What can hang from each mark
Z248: Z637 Z816
Z816: Z637
Z737: Z326
Z939: Z637
Z637: Z537 Z641 Z737 Z816 Z939
Z326: Z637
Z641: Z537
Z537: Z641

Known rows, with every way that one mark hangs from another
(Z641 Z537): -5.8 -13.4 -10.8 -3.0 6.2 -11.0 5.5 -2.1 14.4 5.3 -8.1 -13.1 3.1 -3.5
 -3.1 -0.8 1.8 -2.3 -3.8 3.1
(Z737 (Z326 (Z637 Z537 Z816))): 7.6 16.3 -38.9 -2.0 -15.4 -28.4 3.4 -22.4 -1.7 15.4 -1.9 26.5 -7.6 10.3
 -27.5 6.6 -22.9 -51.5 -3.5 10.0
(Z816 (Z637 (Z537 Z641) (Z737 Z326))): 1.4 26.2 -42.4 -43.1 -27.9 -11.1 -4.6 -4.9 3.5 48.3 -36.5 23.9 -13.2
 29.7 -25.8 18.4 -19.2 -25.5 24.3 19.3
(Z939 (Z637 (Z537 Z641) (Z737 Z326) Z816)): -4.8 15.6 -63.8 -22.6 -38.3 -17.8 -2.0 -32.0 6.5 38.3 -31.6 25.0 -0.9
 16.2 -33.4 -2.7 -33.5 -54.2 20.5 22.7
(Z326 (Z637 Z537 Z816)): -2.7 14.5 -38.9 3.2 -16.2 -25.0 -6.0 -22.4 -1.1 0.9 0.0 21.1 0.5 7.6
 -24.7 3.1 -23.0 -47.0 -13.9 5.2
(Z737 (Z326 (Z637 Z641 Z939))): 0.3 18.7 -4.4 -8.2 -15.1 -28.7 15.2 -2.1 -23.7 13.0 -16.7 16.0 -9.1 -7.9
 -6.8 5.9 -31.5 -20.6 -7.6 32.2
(Z248 (Z816 (Z637 Z737))): -6.9 14.2 -30.5 -5.5 -18.3 5.7 -10.9 -7.6 1.5 28.7 -18.9 11.8 -7.4 -4.0
 2.7 14.4 -2.8 -1.8 8.6 -13.7
(Z248 (Z637 (Z537 Z641) Z737 Z939) Z816): -20.3 26.8 -49.0 -18.2 -17.5 -21.6 11.4 -28.8 0.9 38.6 -52.0 34.3 -10.9
 -6.7 2.1 10.8 -1.1 -36.2 -27.3 -1.7
(Z637 Z537 (Z737 Z326) Z816 Z939): 9.3 31.1 -28.2 -19.8 -19.7 -2.3 13.4 -29.7 -14.2 35.0 -13.3 41.3 -16.1
 2.9 -21.2 -1.7 -32.2 -60.9 -14.2 -11.0
(Z326 (Z637 Z537 Z641 Z737 Z816 Z939)): -11.4 28.9 -43.9 -9.5 -31.6 -20.8 10.3 -34.7 -27.4 4.1 -27.5 35.2 0.6
 -3.7 -24.1 0.4 -51.4 -69.5 -29.8 12.5
(Z816 (Z637 Z537 Z737)): -0.5 15.7 -32.5 -23.8 -21.0 3.2 -8.8 -10.8 -1.3 23.0 -13.3 12.7 -2.1
 19.0 -20.2 15.4 -10.1 -25.0 5.2 -1.1
(Z939 (Z637 Z737)): -3.2 -1.4 -32.5 -2.0 -23.8 7.1 -5.1 -17.9 -0.4 12.4 -3.8 -13.4 6.7 -3.1
 -17.5 -6.9 -10.7 -11.3 19.7 15.2
(Z737 Z326): 10.2 2.9 1.6 -6.1 -1.1 -2.5 8.4 1.8 0.7 18.0 -1.7 4.8 -9.6 1.3 -4.2 3.9
 -3.3 -4.2 11.6 4.9
(Z816 (Z637 (Z641 Z537) Z737)): -17.5 -10.2 -28.7 -24.8 -20.8 -4.8 -0.3 -3.8 -1.8 12.9 -35.1 -5.5 8.2
 3.5 -9.4 8.6 -18.2 -13.4 7.0 16.2
(Z737 (Z326 Z637)): 11.9 10.3 -16.1 -0.1 -9.2 -17.3 4.3 -2.5 -1.4 16.1 1.0 0.0 -11.0 3.2
 -15.4 7.5 -10.4 -9.5 14.2 21.9
(Z248 (Z816 (Z637 Z537 (Z737 Z326)))): 4.2 23.4 -39.7 -15.1 -17.9 -5.0 -2.4 -14.5 5.5 48.9 -27.9 29.5 -15.7 7.4
 -11.3 20.8 -3.1 -24.5 7.7 -13.1
(Z248 (Z637 Z641 (Z737 Z326) Z939)): -6.5 9.9 -15.5 -22.3 -23.0 -2.0 24.8 -16.2 -27.8 23.3 -31.6 19.5 -10.0
 -9.9 4.6 7.1 -12.1 -32.9 -9.9 20.1
(Z939 (Z637 Z641 Z816)): -24.7 -12.6 -23.6 6.0 -28.0 -15.0 -6.5 -14.1 -7.5 -11.0 -10.5 12.9 21.3
 -7.1 -4.4 -4.7 -27.4 -30.3 -1.1 19.7
(Z248 Z637 Z816): -16.9 -5.0 -21.8 11.1 -2.1 -10.0 2.7 -11.8 8.9 12.3 -15.2 12.6 -3.3
 -14.7 21.1 9.6 25.4 -2.5 -13.4 -9.4
(Z637 (Z641 Z537) (Z737 Z326) Z816 Z939): -8.6 6.4 -24.3 -18.6 -20.3 -7.7 24.7 -22.7 -16.3 24.5 -35.2 22.1 -5.6
 -10.8 -7.3 -5.8 -39.7 -50.7 -13.4 7.8
(Z248 (Z637 Z939) Z816): -17.8 6.2 -11.4 6.6 -2.2 -16.5 8.8 -11.8 -3.3 19.5 -12.6 21.7 -9.2 -23.8
 22.2 8.3 15.4 -5.3 -27.5 -10.8
(Z326 (Z637 Z641 Z816)): -14.3 3.2 -25.4 7.5 -20.3 -23.3 0.1 -13.3 -15.0 -16.4 -12.3 15.5 8.3
 -3.9 -7.4 0.8 -32.3 -35.1 -10.5 19.2

Rows
-27.9 -6.3 -37.7 -15.3 -25.1 -11.5 20.5 -30.0 -15.3 10.2 -34.1 17.8 3.3
 -16.5 2.5 -3.8 -19.9 -52.0 -30.0 7.8
(Z248 (Z637 (Z641 Z537) Z737 Z816 Z939))
-17.4 6.8 -41.9 -9.0 -26.9 -23.4 16.0 -25.7 -18.6 6.0 -27.5 11.2 4.0
 -15.5 -14.4 -7.4 -48.9 -49.0 -21.3 19.5
(Z326 (Z637 (Z641 Z537) Z737 Z816 Z939))
-14.6 13.7 -12.4 -8.4 -14.1 -20.2 6.7 -17.5 -20.3 -1.3 -21.3 42.2 4.0
 -2.6 -6.5 2.0 -35.4 -53.8 -39.3 -2.3
(Z637 Z537 Z641 Z816 Z939)
-26.2 0.3 -10.7 -3.0 -20.4 -17.6 11.8 -15.9 -22.8 -3.7 -15.4 31.0 3.2
 -14.2 14.0 3.0 -17.1 -39.1 -34.1 9.4
(Z248 (Z637 Z641 Z816 Z939))
-11.5 -4.8 -39.0 4.2 -23.0 -17.6 -10.1 -23.4 9.2 4.5 2.1 18.2 9.9 3.0
 -21.1 -1.9 -17.2 -40.8 -3.6 4.5
(Z939 (Z637 Z537 Z816))
-11.7 4.9 -22.6 -8.2 -17.8 -39.6 19.8 -14.2 -11.7 13.7 -21.0 19.8 -3.6
 -11.3 -9.9 0.6 -43.0 -43.6 -15.8 24.7
(Z737 (Z326 (Z637 (Z641 Z537) Z816 Z939)))
-21.8 -1.5 -0.4 -8.0 -12.5 -14.5 11.3 -5.0 -20.4 -0.1 -20.9 17.0 2.7
 -13.0 16.2 7.6 -5.1 -16.7 -26.7 18.4
(Z248 (Z637 Z641 Z939))
-21.4 -5.3 -3.9 -25.3 -12.5 -26.1 3.6 10.9 -7.4 12.6 -24.3 5.6 3.9 -2.5
 3.4 11.9 -21.2 -7.8 -13.5 18.1
(Z816 (Z637 (Z641 Z537) Z939))
-0.9 26.5 -30.1 -12.5 -18.2 -0.4 6.1 -29.2 -16.4 17.9 -9.1 34.5 -6.3
 -1.8 -18.6 -4.9 -31.3 -57.2 -25.5 -14.7
(Z637 Z537 Z737 Z816 Z939)
11.6 24.6 -5.3 -19.2 -12.8 8.5 17.8 -11.8 -17.3 32.7 -7.0 13.1 -18.6
 -5.1 -9.1 -1.2 -18.5 -20.0 2.7 1.2
(Z637 (Z737 Z326) Z939)
-13.4 1.4 -15.3 -17.4 -10.0 -5.8 21.4 -12.4 -13.7 10.8 -35.2 2.2 4.7
 -13.0 -4.5 -6.9 -24.7 -25.0 -18.5 12.1
(Z637 (Z641 Z537) Z737 Z939)
-18.0 2.9 -19.5 -29.1 -22.0 -10.4 7.3 -2.1 -13.4 20.6 -34.0 3.4 2.2 -3.8
 -6.0 9.3 -27.8 -19.1 -6.3 16.8
(Z816 (Z637 (Z641 Z537) Z737 Z939))
-16.2 -16.3 -49.0 -8.5 -30.4 -10.8 10.9 -27.5 1.2 20.8 -30.5 4.5 9.4
 -6.9 -21.6 -8.2 -31.6 -44.5 12.8 22.9
(Z939 (Z637 (Z641 Z537) (Z737 Z326) Z816))
-4.4 24.8 -27.2 -10.9 -20.9 -36.4 13.9 -21.1 -22.2 13.4 -18.4 43.6 -3.8
 -0.7 -19.5 8.6 -44.6 -62.8 -24.6 19.8
(Z737 (Z326 (Z637 Z537 Z641 Z816 Z939)))
2.8 38.0 -32.2 -50.2 -29.1 -19.7 1.5 -4.0 -6.5 54.9 -36.4 29.3 -18.8
 20.4 -23.0 17.3 -28.8 -31.4 8.7 18.3
(Z816 (Z637 (Z537 Z641) (Z737 Z326) Z939))
-8.7 -18.3 -38.2 -13.5 -26.8 -9.5 15.8 -17.6 4.1 21.8 -34.7 -9.7 11.6
 -7.6 -16.4 -3.5 -20.2 -24.9 19.0 34.2
(Z939 (Z637 (Z641 Z537) (Z737 Z326)))
-2.4 23.2 -12.4 -24.4 -23.6 4.5 -3.9 -1.5 -17.8 26.2 -5.5 7.9 -12.1 2.1
 -7.5 8.5 -19.3 -7.8 3.8 2.7
(Z816 (Z637 Z737 Z939))
-13.9 -2.9 -33.8 -1.3 -14.3 -15.8 -0.6 -24.6 3.5 4.3 -5.9 27.2 1.1 5.4
 -5.3 6.3 6.0 -46.1 -23.7 -4.8
(Z248 (Z637 Z537 Z816))
-1.6 36.4 -38.5 -22.5 -24.6 -45.9 7.5 -16.8 -6.4 31.4 -20.0 39.7 -14.8
 10.0 -25.3 6.6 -41.2 -49.9 -10.1 23.9
(Z737 (Z326 (Z637 (Z537 Z641) Z816 Z939)))
-8.1 3.6 -54.5 -2.2 -33.8 -3.6 -8.5 -35.0 3.0 12.3 -6.4 15.6 7.8 2.0
 -30.2 -5.4 -22.3 -51.3 0.5 2.2
(Z939 (Z637 Z537 Z737 Z816))
-3.7 12.4 -37.5 -3.9 -21.5 -34.5 8.7 -22.3 -11.1 4.8 -23.7 34.9 -0.7 7.3
 -21.7 9.3 -35.4 -58.8 -12.9 19.3
(Z737 (Z326 (Z637 Z537 Z641 Z816)))
-8.2 33.1 -39.7 -27.0 -25.1 -13.8 5.4 -26.9 -9.1 24.7 -32.1 37.6 -7.8
 7.4 -19.7 -3.1 -38.2 -53.8 -19.2 0.8
(Z637 (Z537 Z641) Z737 Z816 Z939)
